What can hang from each mark
z_719: z_99 z_753
z_711: z_504 z_753
z_99: z_114 z_713 z_719 z_841
z_604: z_95
z_95: z_604
z_841: z_95
z_348: z_711
z_753: z_114 z_719

Every row comes from one small tree of marks. The marks that hang from a mark follow it in brackets, in the order of their numbers. Every link used is in the known rows. Which tree was each row made from?
Known rows
z_348{z_711{z_504 z_753{z_114}}}: [ 34.2   8.5 -14.1  49.5  -9.0 -20.4 -10.8  -5.4   3.0   1.8 -13.2  37.8
   3.5  -8.7  -1.6  12.2  22.3  26.3  17.8 -11.9   6.6  -8.2]
z_711{z_504}: [ 22.0  25.0  -4.8  44.6 -19.1 -22.9 -10.4   6.0  -4.6  22.4 -19.1  39.2
   5.4 -14.2   6.9  10.5  18.7  31.6  28.6  -5.7   2.5 -19.1]
z_348{z_711{z_753}}: [ 30.5  16.8 -11.0  40.3   5.3 -18.9  -9.9  -3.8  -0.4  -4.2  -9.5  34.8
   4.0  -5.0  -4.4  10.1  19.6  18.5  11.3 -14.4   9.5   8.4]
z_604{z_95}: [ 25.7  28.7  10.5  36.8  -4.4 -10.6  23.6   2.6  -4.5   7.7  -7.7  38.3
 -22.2 -11.6  -1.5   7.2  11.1  17.6  28.0 -10.9  16.4   2.9]
z_99{z_114 z_713 z_719 z_841{z_95{z_604}}}: [ 27.6 -22.5  -0.4   2.4   3.3   4.4  60.1 -32.3 -26.1  -1.7 -25.8  40.1
 -57.6  13.0  16.2  -0.2   4.4  12.7  26.2  -7.5 -22.7  27.5]
z_841{z_95}: [ 22.9  16.4  10.8  32.4  -6.1 -27.5  23.7  -3.5  -8.4   4.2  -7.1  41.6
 -22.2 -12.8   5.7  -1.6  12.9  17.8  21.0  -7.7   4.6  -7.7]
z_711{z_504 z_753{z_719{z_99}}}: [ 31.5 -34.0  -8.7  26.0  -5.7 -30.4 -38.2   7.5  -5.0  14.4  -9.1  42.2
  -1.7 -12.8   7.3  23.5  22.8  29.2  22.1  -1.2  -0.2 -22.5]
z_348{z_711{z_504 z_753{z_114 z_719}}}: [ 34.3   0.0 -10.0  40.7 -11.2 -23.4  -1.2  -5.8   2.2  -1.4 -14.1  37.5
  -2.6 -11.1   0.6  20.9  22.9  27.4  17.1 -15.2   4.8   2.1]
z_841{z_95{z_604}}: [ 21.1  14.7  10.2  36.6  -5.5 -26.3  27.9  -9.9  -8.0  -0.8  -8.3  39.7
 -21.0 -13.3   8.6  -1.1  11.2  13.6  24.9  -8.3   3.5 -26.3]
z_753{z_114 z_719}: [ 29.0  -6.7  11.7   6.5  -8.9 -21.7  52.6   4.6 -15.7   8.8 -14.3  42.0
 -25.9 -23.4  17.3  22.6  14.3  22.0   1.9 -19.0   3.3  28.0]
z_753{z_114 z_719{z_99{z_713 z_841{z_95}}}}: [ 35.7 -21.7  10.9 -10.5  -7.3 -17.0  52.1  -6.1 -23.0   0.6 -17.4  50.4
 -45.9 -16.1  15.2  14.4  14.4  16.1   4.4 -13.3  -2.8  20.9]
z_95{z_604}: [ 19.0  23.3   0.4  35.0  -0.1 -16.9  14.6  -1.7 -10.8   7.6 -14.7  35.3
  -0.2 -13.8  11.4   7.4  11.6  14.5  18.4 -11.6   5.2 -20.7]
z_99{z_713 z_841{z_95}}: [ 26.7   9.0   9.2   7.3  -8.6  -7.3  46.1 -13.0 -14.6   8.9 -20.5  45.4
 -33.5   0.8   6.2 -23.6  10.3  18.7  25.0  -3.9  -3.1  25.5]
z_99{z_713 z_719}: [ 18.1   6.7  -0.6  11.4   7.5  -4.5  30.1  -1.9 -27.4  19.4 -32.5  31.1
 -24.8   0.7   6.6  -0.3   4.9  29.8  20.9 -12.1  -6.0  33.1]
z_348{z_711{z_504 z_753{z_719}}}: [ 31.0   7.5 -10.7  43.3  -9.0 -25.0 -14.2  -4.9   3.1  -1.8 -14.8  35.1
   2.3  -8.5  -2.1  21.3  23.1  27.5  22.3 -14.1   4.5   1.3]
z_719{z_99{z_713 z_841} z_753{z_114}}: [ 41.0 -29.0 -12.9 -19.2   7.2   7.1 -11.3  -7.1 -24.0  -4.6  -9.4  52.6
 -36.5  -4.1  15.3  -0.5  13.8   1.8  -0.6  -5.0   1.6  -2.3]
z_711{z_504 z_753{z_719}}: [ 28.8 -28.9  -5.6  30.6  -9.0 -29.5 -25.3   8.1  -0.5  18.2  -9.2  39.0
   1.0 -13.3   8.6  18.9  21.3  33.2  24.2  -2.9   0.7 -10.7]
z_348{z_711{z_504 z_753{z_719{z_99{z_841}}}}}: [ 35.1  -1.4 -14.0  34.9  -9.4 -24.8 -21.4  -8.8   2.6  -7.6 -15.0  40.1
  -2.4  -5.8  -0.6  22.4  25.4  22.4  21.2 -12.8   2.0  -0.1]
z_711{z_504 z_753{z_719{z_99{z_114 z_713}}}}: [ 32.2 -33.8  -9.2  24.7  -2.5 -21.5 -27.8   3.2 -11.4  17.0 -10.9  41.4
  -9.0  -8.8   5.6  20.2  19.7  30.0  21.0   1.2  -4.3 -21.1]
z_711{z_504 z_753{z_114 z_719{z_99{z_713}}}}: [ 36.0 -42.2  -6.4  19.9  -7.4 -23.4 -13.1   4.8 -10.3  18.8 -11.8  44.6
 -12.5 -14.5   9.1  16.4  20.0  31.7  16.6  -1.0  -0.8 -18.6]

Which tree is each row?
[ 36.3  -3.0 -12.3  37.5  -8.5 -24.1 -11.1  -6.4  -0.6  -4.1 -13.9  39.7
  -5.2 -10.9  -0.1  23.7  23.8  24.9  15.7 -13.7   4.1  -6.3] => z_348{z_711{z_504 z_753{z_114 z_719{z_99}}}}
[ 38.5 -49.8  -8.2  16.3 -11.4 -27.1 -18.3   2.7  -4.3  12.3  -8.8  48.1
 -12.3 -14.3  13.9  21.2  23.4  26.7  16.6  -2.6  -1.6 -13.9] => z_711{z_504 z_753{z_114 z_719{z_99{z_841}}}}
[ 33.7 -39.3  -9.6  20.3  -8.0 -29.1 -35.8   4.0  -2.7  11.6  -9.6  44.9
  -4.7 -10.6  10.0  21.8  24.0  26.6  23.0  -1.2  -2.0 -14.9] => z_711{z_504 z_753{z_719{z_99{z_841}}}}
[ 26.7 -21.9   0.8   3.9  -7.2 -21.8  25.9 -15.9  -7.5  -6.4 -19.8  43.6
 -37.7   1.5  19.3   8.9  14.3  13.0  25.9 -14.3  -9.9  36.3] => z_99{z_719 z_841{z_95}}
[ 31.9  -7.9 -12.7  -3.7  14.8   2.1 -33.6   0.9 -26.5   0.3  -9.0  44.1
 -23.4  -5.2   6.4   3.7  11.8   7.0   4.8  -3.9   4.9 -17.4] => z_719{z_99{z_713} z_753}
[ 34.5   2.2 -10.2   9.8   5.5  -9.7  -7.6  -7.5 -20.5  -0.4 -10.8  50.4
 -21.7  -3.2  10.4  19.5  18.0   3.2   4.8  -4.9  -5.3  -8.6] => z_719{z_99{z_114 z_841}}
[ 41.8 -33.8  -8.4 -18.1   4.4   3.0  -3.7 -12.4 -22.5  -9.8  -6.2  54.3
 -46.4  -4.0  14.6  -4.3  13.2   0.5   3.5  -3.4   0.6  -9.0] => z_719{z_99{z_713 z_841{z_95}} z_753{z_114}}
[ 32.2 -42.6  -1.5 -18.7  -1.2   2.6  39.2 -21.8 -19.3  -5.1 -21.5  44.0
 -58.5   7.1  20.1 -10.2   6.9  13.3  21.1 -10.6 -11.0  41.8] => z_99{z_713 z_719{z_753{z_114}} z_841{z_95}}
[ 33.4 -38.2   1.9  11.3   6.3 -23.0  11.6   8.2  -9.1  11.1  -2.6  41.2
 -13.4 -15.6  12.7  14.2  16.3  21.7   2.5  -9.4   5.3  15.6] => z_711{z_753{z_114 z_719}}
[ 33.0 -13.0   6.7   0.2  -3.7 -22.5  33.3   3.4 -21.5   3.7 -13.8  46.7
 -30.5 -22.9  15.6  29.0  16.2  16.5  -1.8 -16.4   1.9  10.6] => z_753{z_114 z_719{z_99}}
[ 31.0  -8.7   1.7  -1.7  -0.5 -18.8  15.4  -3.6 -19.4  -3.6 -13.2  46.1
 -29.1 -11.3  13.9  32.4  17.7  10.7   6.5 -13.4  -5.6  16.9] => z_753{z_719{z_99{z_114 z_841}}}
[ 32.1 -33.6 -13.5 -15.7  10.8  18.0  26.5 -22.2 -27.9  -0.7 -21.2  39.8
 -50.3  15.0  19.6   6.2   5.8   9.5  13.6  -9.0 -18.8  45.4] => z_99{z_114 z_713 z_719{z_753} z_841}
[ 39.8 -26.3 -12.4 -12.1  11.8   8.3 -14.8 -17.1 -26.1 -11.9  -3.7  51.5
 -47.0   3.6  11.7   3.3  12.2  -3.0   6.3  -0.3  -6.0 -13.6] => z_719{z_99{z_114 z_713 z_841{z_95}} z_753}
[ 38.4 -21.9 -14.0  -2.3  10.1  -5.6 -30.1   1.5 -20.1  -5.7  -1.3  49.1
 -24.0 -13.5  15.2  16.8  15.9   1.6  -5.3  -8.4   7.4 -23.4] => z_719{z_99 z_753{z_114}}
[ 33.0 -40.5  -6.9 -13.3   7.4  12.2  36.6 -29.5 -25.5  -7.9 -17.2  42.3
 -64.5  15.2  18.6   0.4   5.2   8.0  19.2  -7.0 -20.3  36.3] => z_99{z_114 z_713 z_719{z_753} z_841{z_95}}
[ 35.0 -18.5   7.6 -11.7  -5.8 -14.0  47.1  -2.6 -24.1   4.1 -19.4  49.1
 -39.0 -16.2  15.6  17.2  14.8  16.7   1.9 -14.2  -1.9  25.4] => z_753{z_114 z_719{z_99{z_713 z_841}}}
[ 33.7 -39.5 -16.8  -8.6   7.5   4.2   5.3 -19.3 -16.2 -11.1 -11.5  42.4
 -41.1   8.5  26.4  25.9  12.3   1.7   9.5 -13.5 -15.9  36.5] => z_99{z_114 z_719{z_753} z_841}
[ 30.5  -8.8   6.9  -4.5  -0.5 -14.7  30.9  -8.8 -24.2  -1.7 -16.3  45.9
 -41.0  -8.1  10.2  20.0  13.9  13.5  11.4 -10.1  -7.7  17.0] => z_753{z_719{z_99{z_114 z_713 z_841{z_95}}}}
[ 36.9 -18.0 -11.6  -6.9  12.2   4.6 -15.5  -0.5 -28.2   1.6  -8.5  47.2
 -30.7  -9.1  10.5   3.0  11.2   6.9  -2.5  -5.0   5.4 -16.9] => z_719{z_99{z_713} z_753{z_114}}
[ 36.3 -18.9 -14.4 -15.9   9.5   4.8 -28.9  -5.8 -22.2  -5.6  -9.9  49.3
 -29.0  -0.3  11.3   0.0  14.3   1.8   6.4  -3.7   1.2  -3.3] => z_719{z_99{z_713 z_841} z_753}
[ 27.1   2.2   4.3   2.7   5.4 -13.6  23.0  -0.2 -28.3   6.1 -17.4  41.0
 -30.0 -11.5   7.2  25.3  12.7  17.9   6.9 -11.2  -4.4  11.1] => z_753{z_719{z_99{z_114 z_713}}}
[ 43.0 -37.9 -10.8 -12.7   1.9  -7.8 -18.7 -10.4 -14.4 -16.6   0.9  56.0
 -39.9  -8.5  19.3   9.0  17.7  -4.8   1.0  -6.6   2.6 -15.0] => z_719{z_99{z_841{z_95}} z_753{z_114}}
[ 38.8 -21.9 -17.4 -13.7  14.3  12.5 -22.1 -12.1 -27.4  -7.2  -6.5  49.8
 -36.9   3.5  12.2   7.2  12.8  -1.8   2.0  -1.7  -5.1  -6.8] => z_719{z_99{z_114 z_713 z_841} z_753}
[ 31.1 -36.5  -8.2 -21.0   2.6   8.8  28.9 -14.4 -21.0   2.0 -25.7  41.6
 -44.2   6.8  21.0  -4.3   7.6  15.0  14.8 -12.8  -9.4  51.3] => z_99{z_713 z_719{z_753{z_114}} z_841}
